Every row comes from one small tree of marks. The marks that hang from a mark follow it in brackets, in alphabetical order. Every link used is in the known rows. Which tree was each row made from?
Known rows
lidef(fanab paban supiz(kidu)): [  6  -5 -35   8 -12  11  16   4 -14 -15  36  12   9  -3  11  -2 -31 -32
   3   2  -9  25  12]
deza(raso): [ -3  -4 -15  -3  -4  -1 -12   4  -8 -15  20   6   1 -22  -4  -1 -11   5
   2 -14  -4  -7 -13]
musod(paban(lidef(fanab(deza) supiz(kidu)))): [-15   7 -24   7 -19   0  -7   3   3   4  18  32   4   0   0  29  -2  -6
   2  -4  -6  26  -4]
rinape(tatof(deza)): [ -5  -4 -27 -10   3  -3  13  28   2 -16  19  16  24 -23  -4   3   2  14
  12   8  10   7  -5]
lidef(fanab(deza(raso tatof)) paban supiz(kidu)): [  6  23 -31   4 -16   8  -8   7 -25 -13  24  -6   7   2   4   0 -47 -33
  -7 -15 -17  -3  11]
rinape(tatof(deza(raso))): [ -4   4 -24 -11  -1  -3   4  26 -10 -13  14   9  20 -26   0  -1  -4   9
   6   3  -1  -4  -7]
fanab(deza(raso tatof) lidef(paban supiz)): [ -3  19  -8  -8  -8   4 -28   2 -19 -13   7 -17  14   3 -12  17 -31  10
 -19 -12  -2 -13  -6]
deza(fanab raso tatof): [-14   4   9  -1 -13   9 -32  13 -19  -7  18  -6  -8 -21  -1 -15 -29   0
 -10 -39 -25 -22  -7]
fanab(deza(raso tatof)): [ -4  18 -13  -6  -3  -4 -28  10  -5 -15  16  -5   6 -11 -15   9 -22  13
  -2 -27   1 -23 -12]
paban(lidef(fanab(deza(raso(rinape) tatof)) supiz)): [  4  12  -3   6 -10 -12 -32  -1 -19   6   9  -7  -8   0  -3  19   5  11
  -3 -10 -11   6  -3]
raso(deza): [ 11  -6 -24  11   8   5   3  12   5 -24  21  11  13 -10  -8   5  12  16
  15   1   5   7 -14]
supiz(kidu lidef): [ -4 -11 -45   8  -8  17  10   9   1  -8  32   5  20 -14   1   3 -14 -23
  36  -5  10  19  -5]
fanab(deza(tatof) lidef(paban supiz(kidu))): [-12  13 -20  -5  -7  13  -6   4 -10 -11  17  -8  24  13 -10  16 -31  -4
 -11  -6   7   3   0]
rinape(tatof(deza(fanab(lidef(supiz)) raso))): [-12   7 -12  -2  -3   9   8  25 -22   0  10   7  12 -17   0  10 -11   9
 -19  -1  -9   1  -1]
raso(deza(tatof) rinape): [ 14 -11  -3   6   5  -1 -21   5 -10  -5  11  -9  16  -4   0 -12  14  19
  14  -5  -1  -2  -9]
deza(fanab(lidef(paban supiz)) raso tatof): [-12   5  13  -4 -17  17 -32   7 -31  -5  11 -17   1 -10   3  -8 -38  -3
 -25 -26 -27 -12  -2]
rinape(tatof): [-12 -23 -19  -8   0  -8  10  24   4 -23  24  12  21 -17   0   0 -11  13
   3   5  16   4  -2]
musod(paban(lidef)): [-18 -14  -3  -6 -18  -4 -26   3  13  -3  13  28  11 -19  -3  12  14  17
  15  -6  -5  17 -21]
supiz(lidef(paban)): [ 14 -18 -28   2 -10  11 -10   7   2 -21  27  -3  30 -24  -4   4 -11 -16
  43   0   7  15  -9]
musod(paban(lidef(supiz(kidu)))): [-22 -10 -19   2 -18   5  -8   3   9   6  16  29  14  -6   4  11   4  13
   8  -3 -10  25 -19]
rinape(tatof(deza(fanab raso))): [ -9   4 -13  -6  -4   6   1  30 -17  -6  15  10  16 -28  -2  -2 -10  -2
   0  -9 -11  -5  -4]

Write each row's tree
[-21   3  -8   7  -9  22  -1   4 -28   5  19   4  -6  -5   1   8 -28 -14
 -27 -19 -17   2  -3]  deza(fanab(lidef(supiz(kidu))) raso)
[ 13   6 -20   0  -7  -1  -9   4  -5 -27  28  13  12 -12 -11  20 -20 -29
  11  -4   6   9   9]  lidef(fanab(deza) paban)
[ 10  18 -38   6 -12  10   5   2 -24 -13  27   5  11   0   0  12 -38 -39
  -4  -6 -10   7   8]  lidef(fanab(deza(raso)) paban supiz(kidu))
[ -3  26 -34   9  -9   2   1   8 -18  -8  25   1 -11   5   2   8 -40 -15
 -17 -20  -9  -3  11]  lidef(fanab(deza(raso tatof)) supiz(kidu))
[ -2 -12 -11  -2  -4   7   0  -1  -7 -16  20   3  16  -5  -4  14 -13   9
  -6   7   6  17  -6]  fanab(lidef(paban supiz))
[ -9  13 -11  -8   0   0 -17   1 -12 -12  11   3   4  -6 -21  32 -11   2
 -12  -9  14  -7  -9]  fanab(deza(raso) lidef)
[  0  -4 -12  -8   3 -11 -15   9 -16  -2  10  -2  24 -11 -12  15  -8   1
   0  -3  13 -12  -7]  fanab(deza(raso(rinape(tatof))))
[ -8  -6  20  -1 -10   5 -41   4 -31  11  12 -13  -2 -19   2 -19 -19  -4
  -8 -35 -24 -19  -6]  deza(fanab raso(rinape) tatof)
[ -7   4 -14   6 -16  -8 -17   3   8  -2  15  32   1  -7  -6  35   4  12
   2  -4  -5  23  -8]  musod(paban(lidef(fanab(deza) supiz)))
[-15 -10  -7   4 -10  25   5   5 -18  -3  24   7  14  -3  -1   7 -27 -21
 -12  -8  -9  17   1]  deza(fanab(lidef(paban supiz(kidu))))
[-18 -19  18  -9  -9   4 -20   8 -38  11   7  -8   8 -14   4   1 -13 -14
 -22  -7  -5  -5   5]  deza(fanab(lidef) raso(rinape(tatof)))
[ -9  22 -23   6 -15   1 -16   8 -15  -2  18   0  -9   6   0  15 -11  -6
  -5 -14 -13   8   0]  paban(lidef(fanab(deza(raso tatof)) supiz(kidu)))
[ -9  -3 -26  12 -12   3   7   6  -4  -5  28  16  -7   0   6  12   3  -6
   5   2  -7  33   1]  paban(lidef(fanab supiz(kidu)))
[ -7   2 -17 -10  -6   7  -5   2 -34   7   6 -13  37   9  -3  17 -24 -20
 -15  11   8   1   2]  fanab(deza(raso(rinape(tatof))) lidef(paban supiz(kidu)))
[ -7   8 -28  -1  -2  13   8   0  -8  -9  19   4  27   9 -15  29 -22 -11
  -6   4  14  14  -4]  fanab(deza lidef(paban supiz(kidu)))
[ -2   7 -14   3  -7  -9 -16   6   3 -15  21  16  -4  -7 -14  32  13  -2
  13  -3   7  19  -2]  paban(lidef(fanab(deza)))
[-11   3  -8  -2 -19  -8 -26   4   8  -5  15  31   1 -12  -8  30   7  -2
   9  -7  -2  18  -5]  musod(paban(lidef(fanab(deza))))
[  6 -25   0   9   5   4  -2  21 -18   0  12   0  28  -9   2  -4  11   1
   5   4  -1   6  -1]  raso(deza(fanab) rinape(tatof))
[ 10 -10  14   9  -2  15 -24   3 -29   5   6 -18  19   4   2  -5   0   4
  -7  -5 -15   5  -2]  raso(deza(fanab(lidef(paban supiz)) tatof) rinape)
[  1  -9  17   8   0  11 -27   5 -24   5   6 -12   7   0  -2  -2   8   5
  -6 -12  -8  -1  -1]  raso(deza(fanab(lidef) tatof) rinape)
[ -6 -12  -1  -1   4   3   6  14 -21  16  10   5  21 -11   0  12   7  11
  -9   8   2  15   1]  raso(rinape(tatof(deza(fanab(lidef(supiz))))))
